Known rows, with every step that occurs:
mosug pigen vupe mari rolu dogi: [-10.3  22.3  19.6 -15.7 -26.6   0.9  -8.8   1.0   0.9  12.0  47.7  28.0
  24.8  22.5  16.6 -41.0   0.0 -30.4   0.2   3.4  43.3  35.7   0.1]
rolu dogi mosug: [  9.1  10.3   4.0  23.3 -13.5 -12.7  -1.0 -15.2  -7.7  17.9  19.7   4.8
  19.0  16.4  29.5 -23.8   3.0 -15.5   9.4  11.9  -2.3   8.1  -6.6]
pigen vupe mari rolu: [-16.9  27.3  11.6 -24.0 -15.7   2.0 -16.4 -11.2  -4.4   3.6  45.8  22.8
  40.9  30.4   5.4 -28.9  -3.0 -22.6   3.4  12.5  37.6  14.7  -1.2]
rolu dogi mosug pigen sele mari: [ 15.3  -8.2  19.0  24.4 -12.5  -7.6  10.3  -1.2 -10.1   4.2  35.5  -6.1
  10.8   9.4  17.3 -46.1   9.6 -13.6   5.8   4.9  33.4  30.8  -5.5]
sele dogi mosug mari vupe: [ 21.5  22.6   7.7   4.3  -7.5  -7.6  11.0  -7.8  18.8   0.1  16.5  -5.6
  34.2  14.7  26.8 -10.0  -0.2 -11.0   2.8  -1.5   8.4  14.0   5.3]
dogi sele: [ -7.5  21.2   0.2   3.3  -4.8   4.9  -6.5  -7.0 -10.2   4.6  30.7   3.7
  12.1  14.9  10.5 -16.5  -2.6 -14.0   8.9  20.8  12.8   7.9 -14.0]
vupe mari: [ -9.3  16.4  13.6  -4.0 -11.0   0.6 -16.0 -13.8 -14.3   9.6  37.2  11.5
  20.9  17.7   7.1 -23.1  -2.2 -13.7   3.1  10.5  17.4  -6.7   4.7]
mari rolu: [-12.8  17.9  17.9  -8.9 -13.9   5.2  -5.6 -12.2 -18.1   6.4  42.3  13.2
  28.5  16.1  -0.4 -27.3   2.1 -13.2  -7.8  19.4  22.8   9.8 -13.6]
rolu dogi: [ -1.0   9.9  13.7  16.1 -14.8  -0.9  -9.5 -20.4  -6.3  15.8  20.9   5.5
  16.7   0.1  21.9 -23.5   7.4 -14.5   4.6  20.1  10.4  12.3  -5.7]
sele dogi: [  0.3  13.0   8.7   1.8  -4.8  -2.4  -8.0 -11.5  -0.5   4.9  24.6  -2.2
  36.7  -5.4   6.5  -4.4   4.2  -6.8  -2.8  17.5   3.2   5.5  -5.2]
sele mari: [ -8.8  -2.4  11.4   3.5  -3.4   2.7  -0.9 -16.0  -2.7   1.4  38.1  -6.5
  20.9  10.7   5.7 -26.8   5.9 -11.9 -11.5  23.3  25.7   8.5  -7.6]
sele mari rolu dogi moma: [-18.4   6.1  21.7   4.1 -10.2  -4.3  -6.4 -15.7  -3.2   2.3  34.5   5.7
  23.1  12.5  14.6 -42.5  13.4 -21.7 -16.9  15.7  35.7  30.5 -11.9]
rolu dogi mosug mari: [  9.3  13.1   6.7  20.7 -17.2  -2.1  -0.9 -16.9  -1.4  13.1  16.9  -0.2
  15.5  20.2  32.6 -24.5  -1.8 -18.3  11.4   2.5   8.6  11.2   4.5]
mari rolu dogi moma: [-14.7  22.8  24.8   5.1 -13.6  -5.8 -13.7 -15.4 -11.0   9.9  28.1  14.8
  21.8   7.2  15.4 -32.3  11.8 -19.6  -5.4  14.5  21.3  18.2 -12.6]
vupe mari rolu dogi mosug pigen: [  0.6  16.7  16.5  -1.7 -26.1  -9.0   2.3   7.6 -19.2  19.8  49.1  26.7
  17.7  37.0  21.1 -45.0  -5.3 -26.1  -1.6 -10.8  18.1  24.8  -0.7]
mosug pigen vupe mari rolu: [-14.1  27.0  20.0 -26.9 -18.1   4.9  -6.9   5.7  -3.6   5.4  57.5  25.9
  27.5  28.0   2.0 -34.2  -3.1 -25.6  -4.9   6.4  44.9  19.6  -1.6]
mosug pigen: [ -2.7  12.9  22.3   1.0 -10.5   4.8   1.5   1.0 -10.3  10.7  41.9   5.5
   6.6   4.3   3.0 -22.1   3.0 -13.4  -8.3  14.4  20.3   2.9  -8.5]
mosug pigen sele: [  5.0  10.9  30.6   5.2 -11.4   6.8  -3.0  -1.2 -20.7   2.6  39.4   1.6
   9.0  -6.2  -6.3 -30.5   8.9  -6.9   6.4  14.5  35.2   7.8  -6.8]
pigen rolu dogi: [-13.0   8.5  15.5  12.2 -16.6   3.9 -11.7 -26.5  -7.2  18.7  42.9   5.8
  21.4   3.8  19.5 -23.7  14.2 -20.4  -0.4  25.6  12.6   9.0  -6.9]
sele mari rolu dogi: [-11.6  -3.6  14.3   1.3 -16.8   1.7  -1.9 -16.9  -6.2   6.1  39.0   6.1
  27.2  13.9  13.9 -43.5   7.6 -19.4 -14.3  18.3  33.5  37.5 -10.8]
pigen rolu dogi vupe: [-11.0  10.4  25.9  14.4 -18.5   2.5  -0.3 -30.4  -3.7  19.5  31.6   6.8
  20.4   6.2  34.7 -22.7   7.5 -23.1  -7.7  23.3  11.9  -0.4  -2.5]
pigen sele mari rolu: [ -7.4  -0.7  23.4  -5.0 -11.6   7.9  -4.1 -14.8 -20.2  -9.8  46.4   0.4
  33.1  11.6  -8.6 -45.7   8.6  -7.1  -3.7  20.2  51.4  27.7 -11.3]
vupe mari rolu dogi: [-11.3  16.0  17.3  -5.4 -24.8  -0.4 -16.0 -15.3 -16.8  14.5  39.1  23.4
  26.5  21.5  16.3 -40.8   0.2 -22.3   1.4   5.2  24.7  22.4   0.6]
sele mari rolu: [-15.8   1.7  15.0  -9.9 -10.0   5.8   1.2 -12.1  -9.7  -1.0  49.4   4.1
  30.0  20.5  -0.8 -37.1   4.0 -14.2 -18.6  20.4  36.0  22.1 -12.2]
sele mari vupe: [  2.7   3.7  15.7  -0.1  -4.2  -2.3  10.1 -14.8  11.5  -0.4  34.3  -4.2
  19.5  10.6  15.2 -29.9  10.2 -11.3 -14.3  20.7  33.8  17.9  -6.8]

Rows:
[ -5.3  13.3  14.2   5.1 -11.0   0.3   9.3   1.0 -13.6  17.4  62.4   6.5
  14.1  24.2   8.8 -23.0   4.6 -19.8  -9.9  10.8   9.1  -5.2  -9.7]
dogi mosug pigen rolu
[  5.7  17.4   7.1   9.9 -10.4   1.1   1.0 -12.1  -6.1   5.5  26.3  -3.2
  18.5  27.7  18.3 -17.8  -5.5 -14.4   5.3   4.0  10.8  -4.0   2.9]
dogi mosug mari
[ -9.3  20.6   3.9   1.1 -18.9   4.2  -6.6  -7.1 -12.9   9.9  32.3  17.2
  17.8  18.3  18.0 -32.6   0.5 -21.9   6.2  15.7  20.1  36.6 -18.1]
mari rolu dogi sele
[  1.4  11.5  24.5  17.9 -16.5  -3.5   0.7 -24.4  -2.4  16.1   9.9   5.9
  15.6   1.4  36.2 -22.1   1.1 -17.8  -2.2  19.1   9.6   2.4  -0.5]
rolu dogi vupe
[ -1.2  18.0   8.4   1.9 -23.4 -11.4  -7.2  -9.0 -19.8  16.9  37.2  23.2
  30.0  37.9  24.3 -39.7  -4.6 -22.0   5.9  -3.2  11.7  18.3  -0.3]
vupe mari rolu dogi mosug
[  3.2  20.1   6.4  -5.8 -14.0   1.0   2.9  -4.6  -2.6  -0.8  31.4   2.4
  45.5  25.6  10.3 -16.2  -6.8 -13.9  -2.3  -3.7  11.1  18.9  -0.3]
sele dogi mosug mari rolu
[-13.8  22.4  29.0 -14.9 -18.9   2.0  -2.7 -14.0 -18.1   7.8  36.9  21.6
  29.1  29.0  15.3 -32.5 -11.0 -20.7 -10.3   5.5  26.6  -2.4   3.9]
dogi vupe mari rolu
[ -8.1  17.7  20.9  18.7  -7.4  -8.4 -15.5 -19.7  -4.1  11.7  16.3   4.9
  12.2  -2.2  21.9 -22.2  12.6 -16.8   2.6  18.4  12.3   5.4  -7.5]
rolu dogi moma
[ -1.3  21.6  10.6  -3.3 -17.2   5.4   2.6  -8.8 -13.8   4.1  36.8   8.2
  27.8  35.6  11.0 -28.5  -7.5 -17.2  -1.3   2.0  20.1   9.4  -2.6]
dogi mosug mari rolu
[-19.8  31.6  18.3  -9.2 -16.0  -9.5 -24.0 -15.6   2.0   7.2  31.9  24.2
  34.0  21.2  19.4 -34.9   5.5 -29.2   6.0   8.1  36.8  23.2  -1.1]
pigen vupe mari rolu dogi moma
[ 11.7  18.4  14.7  -1.9 -14.8   2.3  -2.4  -7.3 -13.9  -9.4  28.2  -1.7
  48.1  15.3   1.4 -25.1  -0.8  -7.8  12.8  -2.9  25.5  23.6   1.1]
pigen sele dogi mosug mari rolu
[ 18.8   7.9  22.0  24.7 -17.7  -7.9   3.3  -0.4 -18.1  12.3  28.6   3.8
  10.3   4.7  17.7 -37.0   8.1 -12.4  16.2   4.0  19.9  19.4  -5.5]
rolu dogi mosug pigen sele
[-10.5  22.4   8.2 -10.0  -9.2  -1.2 -17.9 -14.2   4.1   4.5  35.1  11.3
  31.4  20.9  11.9 -19.2  -1.4 -19.7  10.9  15.7  28.3   2.2   4.1]
pigen vupe mari
[  2.6  14.7  20.0   4.4  -6.4  -3.4   4.4 -16.2   3.2   4.7  12.9  -2.5
  35.3  -3.7  21.1  -3.0  -2.4 -10.6  -9.7  16.1   3.4  -4.5  -0.4]
sele dogi vupe
[ -6.2   0.1  -3.8  14.6  -7.4   1.8  -1.9 -11.4   2.9   5.0  29.1  -3.1
  10.9  14.0  24.5 -31.1   4.0 -20.3   2.8  20.1  23.6  34.7 -12.8]
rolu dogi sele mari
[-12.8  23.1  11.3 -13.4 -23.5  -2.7 -19.1 -15.9   0.9   9.6  36.5  24.9
  37.8  24.3  19.3 -35.6   0.2 -26.8   8.3  10.6  34.3  30.2   0.6]
pigen vupe mari rolu dogi
[-17.2   9.3   1.1 -10.2  -7.3   9.0   2.3  -2.8  -9.5  -4.8  48.7   4.6
  22.8  29.7   3.5 -36.0  -2.1 -18.4 -10.4  18.4  35.9  32.7 -19.9]
dogi sele mari rolu
[  0.0  11.4   2.0   0.1  -1.4   1.2  11.7  -5.5  11.6  -3.4  34.1  -3.1
  11.4  19.0  18.5 -27.9   3.7 -14.9  -4.7  19.8  33.8  28.6 -13.4]
dogi sele mari vupe
[ -1.0  -4.6  19.4   9.4  -4.1   4.9  -6.5 -18.4 -13.6  -7.8  36.2 -11.0
  23.3   1.5  -2.9 -34.2  11.0  -4.2   3.9  22.9  41.9  14.3  -5.8]
pigen sele mari
[ -5.5  20.9  16.3   4.9   2.6  -9.2 -13.0 -11.6   1.2   0.8  20.2  -3.3
  32.6  -7.4   6.4  -3.7  10.2  -9.0  -4.3  14.9   6.1  -0.8  -6.8]
sele dogi moma
[  3.1  20.7  10.2  -1.5 -21.3  -9.0   7.8   4.2   2.3  13.9  39.6  19.9
  26.4  26.1  22.9 -34.9   1.9 -27.7   0.4   6.5  24.9  34.3 -12.0]
mari rolu dogi mosug pigen vupe
[ -5.5  -1.0  31.8  -8.9 -14.0  11.7   5.3   1.8 -19.8  -7.1  58.1   2.4
  19.2   9.3 -12.2 -50.6   8.2 -11.4 -11.4  13.8  59.1  32.5 -11.1]
mosug pigen sele mari rolu
[-18.6  25.7  24.8  -2.8 -17.3  -7.3 -21.5 -13.9 -15.4  11.1  34.4  23.6
  22.4  18.6  17.8 -38.9   5.8 -23.2  -1.8   2.5  26.8  15.6  -0.4]
vupe mari rolu dogi moma
[ 12.2  12.6  25.7  10.7 -24.2  -4.9   4.2   2.6 -25.2   9.0  39.6  14.5
  18.8  14.5  10.3 -47.1   5.8 -15.8   9.1   1.8  28.8  32.8 -11.3]
mari rolu dogi mosug pigen sele
[ -2.1  13.9  24.3  10.3 -19.3  -5.3  -7.0 -22.6  -6.5  16.4  16.6  13.3
  16.7  14.3  37.3 -28.3  -5.3 -21.3   2.2   6.3  14.8  -0.2  10.4]
rolu dogi vupe mari
[ -4.4  20.4  16.3  -5.8  -8.8   3.8  -0.3   0.1   8.5   6.8  39.6   7.4
  16.6   6.7   6.4 -18.6   3.7 -18.8  -1.7  21.1  31.0   9.6  -7.6]
mosug pigen vupe
[ -7.2  16.3  19.2   0.0 -24.9  11.9  -9.0 -19.4  -6.6   7.7  28.6  10.3
  22.4  13.6  18.2 -34.4   1.5 -21.4  -1.6   8.6  30.8  29.0  -0.1]
mosug mari rolu dogi
[  6.8  14.9  28.1   1.3  -9.4  -3.4  -9.4 -16.9 -11.2  -3.4  18.4   1.9
  40.3  -0.8  14.2 -18.7  -3.4  -6.9  11.5   3.6  22.8  -1.5  12.2]
pigen sele dogi vupe mari
[ -8.2  21.6  22.8 -17.1 -15.7  -2.6  -2.7 -10.6  -7.5   3.3  31.1  16.3
  47.1  17.8  15.9 -20.4 -10.3 -18.1 -11.3   0.2  16.6   6.3   6.0]
sele dogi vupe mari rolu
[ -1.8  16.9  20.1  -3.0  -9.8  -6.0  -4.8 -14.3  -0.3   5.2  21.0   5.8
  37.1   9.1  21.9 -10.3  -8.6 -13.8  -3.9   3.4   7.1  -6.8  11.1]
sele dogi vupe mari
[ 20.2  19.6  12.4  18.2 -17.4  -7.4   9.5 -16.3  12.4  11.8  13.1   1.4
  13.6  19.2  42.4 -27.7   3.6 -18.9   8.4   0.1  15.6  20.7   5.2]
rolu dogi mosug mari vupe
[ -1.6  -4.8  32.3   2.5 -20.8   6.7   2.6  -2.8 -15.6  -0.1  48.5   4.9
  17.1   2.7   2.9 -57.0  12.7 -17.0  -5.9  11.0  55.7  48.6 -10.2]
mosug pigen sele mari rolu dogi
[-12.1  20.9  19.5 -11.3 -17.7  16.5  -6.0 -14.8 -11.3   1.0  38.1   8.3
  24.7  20.9   2.1 -28.1  -2.0 -16.6  -6.1  10.6  33.7  13.5  -2.1]
mosug mari rolu
[ -4.7  27.4  11.4 -20.3 -17.8  -6.0   2.7  10.9  -5.6   8.5  56.0  25.7
  31.5  43.9   9.3 -34.4  -8.6 -27.0  -1.4  -2.7  32.1  16.1  -1.4]
dogi mosug pigen vupe mari rolu
[  6.4  -3.6  13.7  13.8 -17.1  -6.9   1.1 -14.2 -17.5  -0.6  36.0   2.0
  33.0  20.9  14.1 -51.6   8.0 -14.6   6.3   9.0  35.0  39.3  -9.1]
pigen sele mari rolu dogi mosug
[-13.5  23.4   4.6  -6.9 -21.1   2.4 -14.9  -4.4 -17.6  10.9  40.0  25.8
  20.0  30.0  20.0 -38.5  -5.2 -25.7  10.6   4.0  24.3  32.8  -6.6]
vupe mari rolu dogi sele
[  9.5  14.2   0.1   9.2  -4.0 -12.7   1.4  -5.6  -1.8   6.8  23.0  -2.8
  40.2  11.4  13.8  -5.3  -1.1  -8.4   2.6   9.0  -9.7   1.3  -5.9]
sele dogi mosug
